Known rows, with every way that one mark hangs from another:
guvif(lavug(guma)): -1.34,1.64,-0.40,-0.92,-1.13,1.14,-0.94,0.94,-0.24,-0.09,-0.84,-2.72,-0.87,4.55,2.11,0.00,-3.31
kifom(lavug): -1.56,2.71,-2.21,3.04,0.91,2.17,0.73,-1.95,2.96,1.15,-1.53,-0.08,-0.36,4.73,-0.08,-0.03,-1.22
lavug(guma(zose)): 1.61,-0.83,0.90,-0.03,-0.49,-0.63,0.50,0.44,1.35,-0.56,1.28,-0.44,-0.90,1.89,-0.29,0.75,-0.87
zose(guma(lavug(guvif)) raro): -0.02,-0.60,-0.21,-2.40,5.26,0.39,-1.61,-0.66,-2.31,0.56,1.39,-0.92,1.03,-1.57,0.34,0.92,-0.12
bobor(guma(lavug(guvif)) sokures): -0.92,0.48,-0.64,2.25,-0.53,-0.98,0.86,1.38,-1.69,-2.24,-1.07,-0.45,1.83,-1.86,-0.19,-1.14,1.66
sokures(bobor(guma(lavug))): -0.37,0.91,0.11,0.10,1.26,-0.31,-1.31,0.04,2.46,0.56,-0.89,1.77,-3.09,2.23,-0.97,-0.60,2.10
zose(guma(lavug) raro): 1.23,-1.49,0.64,-2.85,6.19,0.88,-1.46,-1.45,-0.91,0.65,1.13,-0.44,-0.58,1.61,-0.51,0.96,-0.06
sokures(bobor): -1.17,2.35,-1.03,-1.59,1.93,0.35,-1.76,-1.10,4.73,1.50,-1.04,0.72,-3.30,4.96,1.23,-0.45,1.30
sokures(bobor(guma)): -0.96,1.89,-1.03,-1.17,1.45,-1.20,-1.10,-0.61,4.18,1.59,-1.16,1.39,-2.89,3.01,-0.03,-0.06,1.16
lavug(guma guvif kifom): -2.31,2.15,-1.08,-0.18,-3.37,1.59,-0.76,1.16,-1.96,-0.53,0.18,-1.15,3.72,-1.61,2.24,-0.02,-2.32
lavug(guma(zose) kifom): 0.87,-1.03,1.11,-0.04,-3.21,0.67,0.58,0.14,-0.18,-0.53,0.42,-0.12,0.64,1.17,0.03,0.22,-1.24
bobor(guma(lavug zose)): 2.93,-2.11,1.62,2.92,0.34,-1.49,1.10,-0.40,-0.15,-0.48,0.48,1.50,-2.29,0.81,-2.65,-0.60,1.63
guvif(lavug(guma(zose))): 0.22,-0.41,0.63,-0.39,-1.79,-0.19,0.15,0.82,-0.23,-0.25,-0.24,-2.27,-2.01,3.31,1.05,0.06,-2.48
bobor(guma(lavug(guvif kifom)) sokures): -1.55,0.24,-0.48,2.21,-2.73,-0.03,0.98,1.04,-2.92,-2.23,-1.84,-0.20,3.07,-2.55,0.05,-1.53,1.38
bobor(guma sokures): -0.48,0.76,-1.22,0.47,0.61,-1.50,1.22,-0.09,1.70,-1.29,-1.66,-0.47,0.73,2.36,-0.03,-0.48,0.68
lavug(guma guvif): -1.52,2.55,-1.33,-0.21,-0.71,0.33,-0.88,1.47,-0.39,-0.48,1.04,-1.41,2.09,-0.85,1.84,0.46,-1.80
zose(guma): -0.70,0.27,-1.10,-1.44,5.47,-0.24,-1.29,-1.48,0.66,0.86,0.21,-1.02,-0.60,4.83,0.17,1.05,-0.36
sokures(bobor(guma(lavug(guvif kifom)))): -1.95,1.39,-0.32,0.37,-1.56,0.14,-1.27,0.46,-0.01,0.66,-1.34,1.64,-0.68,-1.25,0.04,-1.09,1.81

Rows:
-0.33,-0.68,0.79,0.91,-2.42,-1.11,-0.31,0.43,-0.17,0.44,-0.75,2.11,-1.72,-2.45,-0.97,-1.05,2.62 | sokures(bobor(guma(lavug(guvif kifom) zose)))
-0.64,-0.88,-0.04,-2.46,3.11,1.33,-1.44,-1.00,-3.61,0.70,0.70,-0.67,2.34,-2.28,0.68,0.45,-0.35 | zose(guma(lavug(guvif kifom)) raro)
2.68,-1.44,1.18,-2.29,0.35,-0.45,0.70,-0.09,1.64,0.03,1.91,-0.43,-0.55,0.12,0.06,1.18,-1.49 | lavug(guma(zose(raro)))
-0.49,-0.02,0.19,0.41,-4.29,0.17,0.46,1.08,-2.06,-0.60,0.74,-0.62,2.48,-2.92,1.14,0.12,-1.36 | lavug(guma(zose) guvif kifom)
1.98,-2.75,1.39,2.49,-0.48,-1.94,2.19,0.55,-0.27,-2.44,-0.88,0.48,-0.92,0.05,-2.08,-0.89,2.69 | bobor(guma(lavug zose) sokures)
1.86,-2.43,0.89,0.63,-0.60,-2.15,2.17,0.77,-1.53,-1.77,0.06,0.04,1.06,-4.84,-0.99,-0.70,2.08 | bobor(guma(lavug(guvif) zose(raro)) sokures)
0.51,-0.68,0.46,-1.88,-3.39,0.31,0.66,0.54,-1.71,0.02,1.36,-0.57,2.83,-4.81,1.41,0.50,-1.88 | lavug(guma(zose(raro)) guvif kifom)
2.92,-1.90,1.08,1.03,0.20,-1.86,1.11,-0.11,-1.37,0.09,1.32,1.07,-0.38,-4.24,-1.36,-0.15,1.10 | bobor(guma(lavug(guvif) zose(raro)))
2.17,-1.71,1.56,-1.21,1.11,-1.50,-0.14,-0.53,2.60,1.04,0.21,2.26,-3.85,-0.60,-1.68,-0.17,2.41 | sokures(bobor(guma(lavug zose(raro))))
-1.78,-0.31,-0.36,0.40,2.06,1.23,-1.64,-0.27,-3.88,-0.10,-0.05,-0.64,1.83,-0.04,0.21,-0.03,0.35 | zose(guma(lavug(guvif kifom)))
-3.26,3.38,-2.58,2.64,-1.54,1.90,0.61,0.85,0.42,0.23,-0.44,-1.13,2.61,-0.63,0.89,0.71,-2.79 | kifom(lavug(guma guvif))
-0.73,0.62,-1.20,1.18,-1.73,0.72,1.80,0.27,0.51,0.58,0.69,-0.71,1.79,-3.31,0.09,1.25,-2.50 | kifom(lavug(guma(zose(raro)) guvif))
1.08,-0.97,0.80,-1.00,0.32,-1.87,-0.25,0.29,1.24,1.06,0.41,1.89,-2.47,-3.58,-0.87,-0.32,2.44 | sokures(bobor(guma(lavug(guvif) zose(raro))))
-0.85,1.30,-0.11,2.26,-1.81,2.40,-1.03,-0.21,-2.66,-0.33,-0.47,0.13,1.55,-0.28,0.93,-1.78,0.67 | guma(lavug(guvif kifom))
1.97,-1.65,1.44,-2.25,-2.36,0.79,0.76,-0.49,0.08,0.08,0.97,-0.15,1.06,-0.82,0.40,0.71,-1.84 | lavug(guma(zose(raro)) kifom)
-0.36,0.31,-0.64,2.62,-1.36,1.03,1.77,-0.04,1.93,0.09,-0.23,-0.22,-0.23,1.96,-0.97,0.98,-1.98 | kifom(lavug(guma(zose)))
0.55,-1.70,0.85,-2.79,4.06,1.89,-1.32,-1.68,-2.11,0.62,0.45,-0.27,0.76,1.01,-0.23,0.68,-0.34 | zose(guma(lavug(kifom)) raro)
0.63,-0.17,0.12,-0.54,0.66,-2.36,-0.01,-0.59,4.04,1.39,-0.58,1.80,-3.92,1.94,-1.07,-0.04,1.97 | sokures(bobor(guma(zose)))
